Known rows, with every way that one mark hangs from another:
{vadakov forem mizep}: -0.38, -2.28, -2.55, +1.87, +1.02, -1.47, -2.78, -3.09, -1.25, +2.07, -1.99, +2.30, -3.76, +1.84, -1.96, +1.46, -3.55, +4.38, +2.82
{sezi {ludaga {vadakov forem} zikap} mizep}: -2.47, -0.84, -0.71, +2.15, +0.06, -0.08, -0.18, -3.51, +1.77, -1.43, +1.04, +0.95, -5.07, +2.25, +0.91, +2.52, +1.40, +3.09, +2.85
{vadakov {forem {sezi {ludaga zikap}}} mizep}: +1.07, -2.78, -3.11, +0.84, +2.16, -0.30, -1.11, -5.98, +2.37, -2.43, +1.45, -1.70, -1.75, -0.09, -1.10, +5.44, -1.50, +3.61, +5.91
{mizep {vadakov forem {ludaga {zikap pima}}}}: -1.48, -2.93, -1.43, +3.30, -1.55, -3.85, -3.59, -7.67, +0.96, -2.01, +0.05, +3.33, -1.03, +1.14, +1.72, +4.81, -5.30, +5.13, +4.17
{forem sezi}: +2.86, -1.15, -2.18, +1.48, +1.83, +1.57, -4.65, -0.26, +0.90, +2.29, +0.36, -1.14, -2.52, +3.96, -0.64, +2.35, +1.94, +3.94, +3.64
{sezi {ludaga vadakov} mizep}: -1.79, -0.23, -1.21, +4.15, +1.29, -1.19, +1.83, +2.11, +0.60, -0.15, +0.52, +0.82, -7.06, +3.82, +0.79, +1.51, +3.96, +2.55, +3.40
{pima {zikap ludaga}}: +0.05, -2.38, -2.50, +3.63, -0.38, -0.68, -4.24, +1.70, -0.44, +2.72, -0.57, +0.20, -5.03, +1.26, +2.14, +1.45, -0.89, +2.38, +0.28
{pima zikap}: -0.78, -2.73, -1.79, +4.10, +0.29, +0.03, -5.60, +1.36, -0.53, +2.78, +0.71, -0.81, -3.86, +2.49, +0.10, +0.75, -0.85, +2.05, +1.38
{sezi {mizep {vadakov forem}}}: -1.46, -0.86, -1.15, +4.78, +1.22, +0.85, -5.15, -3.51, -0.84, +0.55, -1.41, +3.42, -3.13, +3.85, +0.84, +0.70, -0.20, +3.93, +1.82
{forem {sezi ludaga}}: +3.10, -0.46, -3.19, +0.62, +2.83, +0.69, -1.24, +0.18, +2.02, -0.60, +1.46, -1.61, -4.10, +3.67, +0.46, +3.11, +3.32, +3.44, +5.06
{zikap ludaga pima}: +1.51, -1.77, -0.76, +1.96, +1.26, -3.80, -1.70, -0.08, -0.23, +1.72, -2.83, +1.75, -6.00, +1.88, +2.30, +3.02, -1.68, +5.69, +2.61
{vadakov {ludaga zikap}}: +0.27, -2.87, -3.76, +1.41, -0.93, -0.42, -2.84, -1.37, +0.59, -0.14, +1.51, -1.11, -3.16, +1.26, +0.72, +3.29, -2.26, +2.98, +4.10
{ludaga {vadakov {forem sezi}} zikap}: +0.27, -0.38, -0.36, +0.99, -1.65, +1.48, -3.82, -4.97, +2.58, +1.96, +1.25, +0.94, -0.40, +2.66, -0.84, +2.86, +0.79, +4.07, +2.22
{sezi {ludaga zikap} {mizep vadakov}}: -1.12, -1.86, -1.21, +6.00, +3.19, +0.32, -1.53, -1.17, +1.61, -3.04, +2.21, -1.56, -4.23, +1.00, +2.15, +4.01, +1.05, +1.93, +4.18
{pima {zikap {ludaga {vadakov {forem sezi}}}}}: -0.73, -0.88, -1.37, +2.72, -3.51, -0.16, -3.71, -2.86, +1.19, +2.65, -0.41, +2.87, -2.12, +2.49, +1.33, +2.03, +1.24, +3.14, -0.27
{mizep {vadakov ludaga}}: -0.45, -1.06, -3.89, +4.73, -0.82, -1.70, -2.08, -0.31, -0.21, +0.15, +0.49, +2.73, -2.82, +2.94, +1.30, +2.30, -1.18, +2.64, +3.35
{ludaga {vadakov forem}}: -1.00, +0.97, -0.96, +1.35, -1.76, -0.71, -2.24, -1.46, +0.18, +3.57, -1.00, +4.68, -3.99, +3.97, -0.67, +0.03, +0.05, +4.31, +0.28
{sezi {ludaga {vadakov mizep}}}: -1.91, -0.72, -2.23, +4.54, +0.99, -3.95, +4.41, +2.06, +0.59, +0.39, +0.22, +1.20, -5.97, +1.28, -1.24, +2.87, +0.35, +2.32, +3.77
{forem {sezi {ludaga zikap}}}: +2.75, -1.53, -2.46, +0.68, +2.64, +1.52, -1.96, -1.77, +3.23, -1.61, +3.04, -3.72, -2.94, +1.59, +0.71, +4.80, +1.85, +2.89, +5.28

Rows:
+0.95, -2.38, -2.08, +0.17, +2.37, +2.65, -3.58, -6.05, +2.32, -2.97, +1.64, -2.34, -3.06, +2.47, +1.07, +4.06, +1.99, +3.84, +5.57 -> {vadakov {forem {sezi {ludaga zikap} mizep}}}
+0.89, -3.88, -1.93, -0.47, -1.23, -1.89, -4.58, -8.66, +1.77, -1.77, +0.45, +0.09, -0.40, +2.31, +0.83, +5.51, -3.01, +5.81, +6.32 -> {vadakov {forem sezi} {ludaga {zikap pima}}}
-2.22, -1.29, -0.53, +4.14, +1.16, -0.39, +0.90, +0.19, +1.88, -1.25, +1.89, -1.58, -5.78, +1.83, +1.12, +3.13, +2.57, +2.05, +3.63 -> {sezi {ludaga vadakov zikap} mizep}
+1.14, -2.15, -2.64, +1.50, +1.23, -0.08, -3.65, -4.63, +0.02, +1.38, -1.10, +0.85, -1.51, +2.29, -2.35, +2.78, -1.45, +4.63, +4.22 -> {vadakov {forem sezi} mizep}
-2.83, -3.07, +0.42, +5.12, +1.34, -6.37, +4.00, -1.77, +1.62, -1.61, +0.72, -0.68, -4.75, -0.96, -0.71, +6.08, -2.53, +3.53, +5.38 -> {sezi {ludaga {vadakov mizep} {zikap pima}}}
-1.58, -0.39, -2.12, +2.98, -1.91, -3.56, +1.34, -1.78, -0.67, +2.85, -3.14, +5.14, -4.69, +0.65, -0.40, +2.04, -2.08, +4.17, +0.67 -> {zikap {ludaga {vadakov forem mizep}}}
+1.52, -1.64, -2.43, +2.20, +3.60, +1.51, -1.64, -0.40, +1.45, -1.84, +0.87, -2.72, -4.90, +4.22, +0.83, +2.93, +4.43, +3.22, +5.92 -> {forem {sezi ludaga mizep}}
-1.75, -2.09, +0.03, +5.42, -0.28, -6.99, +2.84, +0.04, -0.63, +1.99, -3.34, +2.90, -5.67, +0.33, +0.00, +4.12, -2.52, +4.89, +2.60 -> {zikap {ludaga {vadakov mizep}} pima}
-2.81, -3.55, +1.29, +5.70, +0.41, -5.55, +0.93, -2.17, +0.61, +0.97, -0.40, -0.25, -3.11, -0.52, -1.79, +4.92, -3.98, +4.07, +4.03 -> {ludaga {vadakov mizep} {zikap pima}}
-0.82, -0.03, -1.31, +2.63, +0.32, -1.23, +1.44, +0.92, +2.44, -0.05, +2.39, -0.55, -4.93, +1.22, +0.65, +3.32, +1.27, +2.23, +2.64 -> {sezi {ludaga vadakov zikap}}
-1.68, -5.90, -2.26, +3.86, +0.19, -5.63, -0.43, -4.03, -0.19, -1.82, -0.28, -1.19, -3.06, -0.87, -0.66, +6.02, -6.14, +4.21, +6.84 -> {vadakov {ludaga {zikap pima}} mizep}
-0.25, -1.49, +1.70, +1.34, -1.11, -1.71, -3.50, -6.72, +2.55, +0.89, +0.23, +1.28, -0.57, +2.64, -0.41, +4.42, -0.90, +5.71, +3.48 -> {ludaga {vadakov {forem sezi}} {zikap pima}}
-1.45, -0.83, -2.11, +4.88, -0.82, -3.72, +2.39, +1.89, -0.58, +2.93, -2.23, +2.61, -5.48, +0.18, -0.30, +2.81, -0.92, +3.14, +1.28 -> {zikap {ludaga {vadakov mizep}}}
-2.05, -1.62, -0.04, +3.59, -1.31, -6.70, +1.70, -3.56, -0.52, +1.95, -4.17, +5.41, -4.94, +0.66, -0.10, +3.47, -3.73, +5.75, +1.97 -> {zikap {ludaga {vadakov forem mizep}} pima}
-1.39, -1.32, +0.84, +3.09, +0.75, -4.43, +1.89, -1.05, +2.58, -0.96, +1.47, -0.16, -5.15, +1.21, +1.08, +4.77, -0.40, +3.95, +4.18 -> {sezi {ludaga vadakov {zikap pima}}}
-2.01, -1.06, -1.22, +5.11, -2.57, -1.93, -1.73, +2.43, -0.02, +3.59, -0.47, +1.90, -4.85, +1.56, +1.77, +1.35, +0.41, +1.80, -0.88 -> {pima {zikap {ludaga vadakov}}}
-3.42, -2.79, -1.62, +6.99, -1.99, -3.78, +0.47, +1.75, -0.80, +2.92, -1.13, +1.42, -4.49, -0.56, -0.05, +2.54, -1.85, +1.62, +0.37 -> {pima {zikap {ludaga {vadakov mizep}}}}
+1.40, -0.54, -2.01, +2.07, +1.61, +1.14, -3.12, -5.90, +3.30, -2.49, +2.64, +0.26, -0.56, +1.61, +1.32, +4.75, +0.49, +3.26, +4.05 -> {mizep {vadakov {forem {sezi {ludaga zikap}}}}}
-2.21, -1.91, -3.49, +4.21, -0.96, -0.49, -3.70, -4.43, -0.94, -1.23, -0.99, +4.18, -2.96, +3.81, +1.54, +1.65, -0.97, +3.56, +3.48 -> {sezi {mizep {vadakov forem ludaga}}}
-3.67, -2.28, -1.96, +5.10, -3.12, -3.66, -0.74, -2.02, -0.93, +2.72, -1.97, +3.77, -3.92, -0.13, -0.12, +1.98, -2.85, +2.59, -0.41 -> {pima {zikap {ludaga {vadakov forem mizep}}}}
-0.91, -0.44, -0.42, +2.34, -0.56, +1.49, -3.51, -3.73, +0.81, +1.65, -0.84, +2.07, -2.71, +5.16, -0.60, +1.21, +3.44, +4.26, +2.70 -> {ludaga {vadakov {forem {sezi mizep}}}}
-1.08, -1.64, -3.55, +2.87, -2.12, -0.66, -3.97, -5.85, +0.89, -1.07, +1.24, +2.94, -0.91, +1.22, +1.40, +3.38, -3.70, +3.31, +2.88 -> {mizep {vadakov forem {ludaga zikap}}}
-3.13, -3.11, +1.24, +3.76, -0.75, -5.22, -0.59, -5.86, +0.55, +0.88, -1.34, +2.16, -2.58, -0.07, -1.80, +4.36, -5.18, +5.15, +3.50 -> {ludaga {vadakov forem mizep} {zikap pima}}
-1.92, -5.29, -2.47, +1.89, -0.92, -5.26, -1.62, -7.85, -0.25, -1.83, -1.03, +1.06, -2.40, -0.55, -0.74, +5.43, -7.28, +5.35, +6.12 -> {vadakov forem {ludaga {zikap pima}} mizep}
-1.84, -1.27, +1.74, +1.89, -1.31, -3.29, -2.65, -5.17, +1.45, +1.52, -0.59, +2.57, -2.81, +1.94, +0.03, +3.31, -2.91, +5.41, +2.00 -> {ludaga {vadakov forem} {zikap pima}}
+2.70, +0.08, -3.20, -1.24, +1.61, +1.05, -2.45, -3.55, +2.07, -0.72, +0.57, +0.85, -3.47, +4.11, +0.38, +2.58, +2.08, +4.36, +4.23 -> {vadakov {forem {sezi ludaga}}}
-2.43, -2.35, -0.76, +5.25, -0.26, -2.16, +0.27, -0.38, +0.57, +1.87, +0.66, -0.58, -3.01, -0.51, -2.15, +3.40, -2.29, +2.42, +2.62 -> {ludaga {vadakov mizep} zikap}
-0.33, -2.66, -1.72, +2.58, +3.33, +0.87, -1.41, -0.63, +1.24, -2.19, +1.52, -3.17, -5.91, +1.39, +1.45, +3.30, +1.29, +2.44, +4.66 -> {sezi {ludaga zikap} mizep}
+1.35, -1.79, -3.72, +0.78, +2.28, -1.03, -0.33, -4.18, +1.04, -1.32, +0.01, +0.32, -3.15, +2.12, -1.30, +3.69, -0.11, +4.06, +5.62 -> {vadakov {forem {sezi ludaga}} mizep}
-0.59, +0.12, +0.42, +1.69, -1.93, -4.63, -0.31, -3.00, +0.17, +2.66, -3.50, +5.93, -5.34, +2.61, +1.78, +2.33, -1.53, +6.07, +0.76 -> {zikap {ludaga {vadakov forem}} pima}
+1.17, -2.87, -1.93, +2.16, +3.64, +2.26, -2.46, -2.20, +2.44, -2.85, +2.49, -4.87, -3.73, +2.08, +1.02, +4.67, +3.15, +2.78, +6.29 -> {forem {sezi {ludaga zikap} mizep}}
-0.73, -0.67, -4.11, +2.72, -2.01, -1.38, -3.36, -3.94, -0.37, +0.04, -0.34, +5.22, -2.09, +3.41, +1.30, +1.80, -2.28, +3.89, +2.49 -> {mizep {vadakov forem ludaga}}
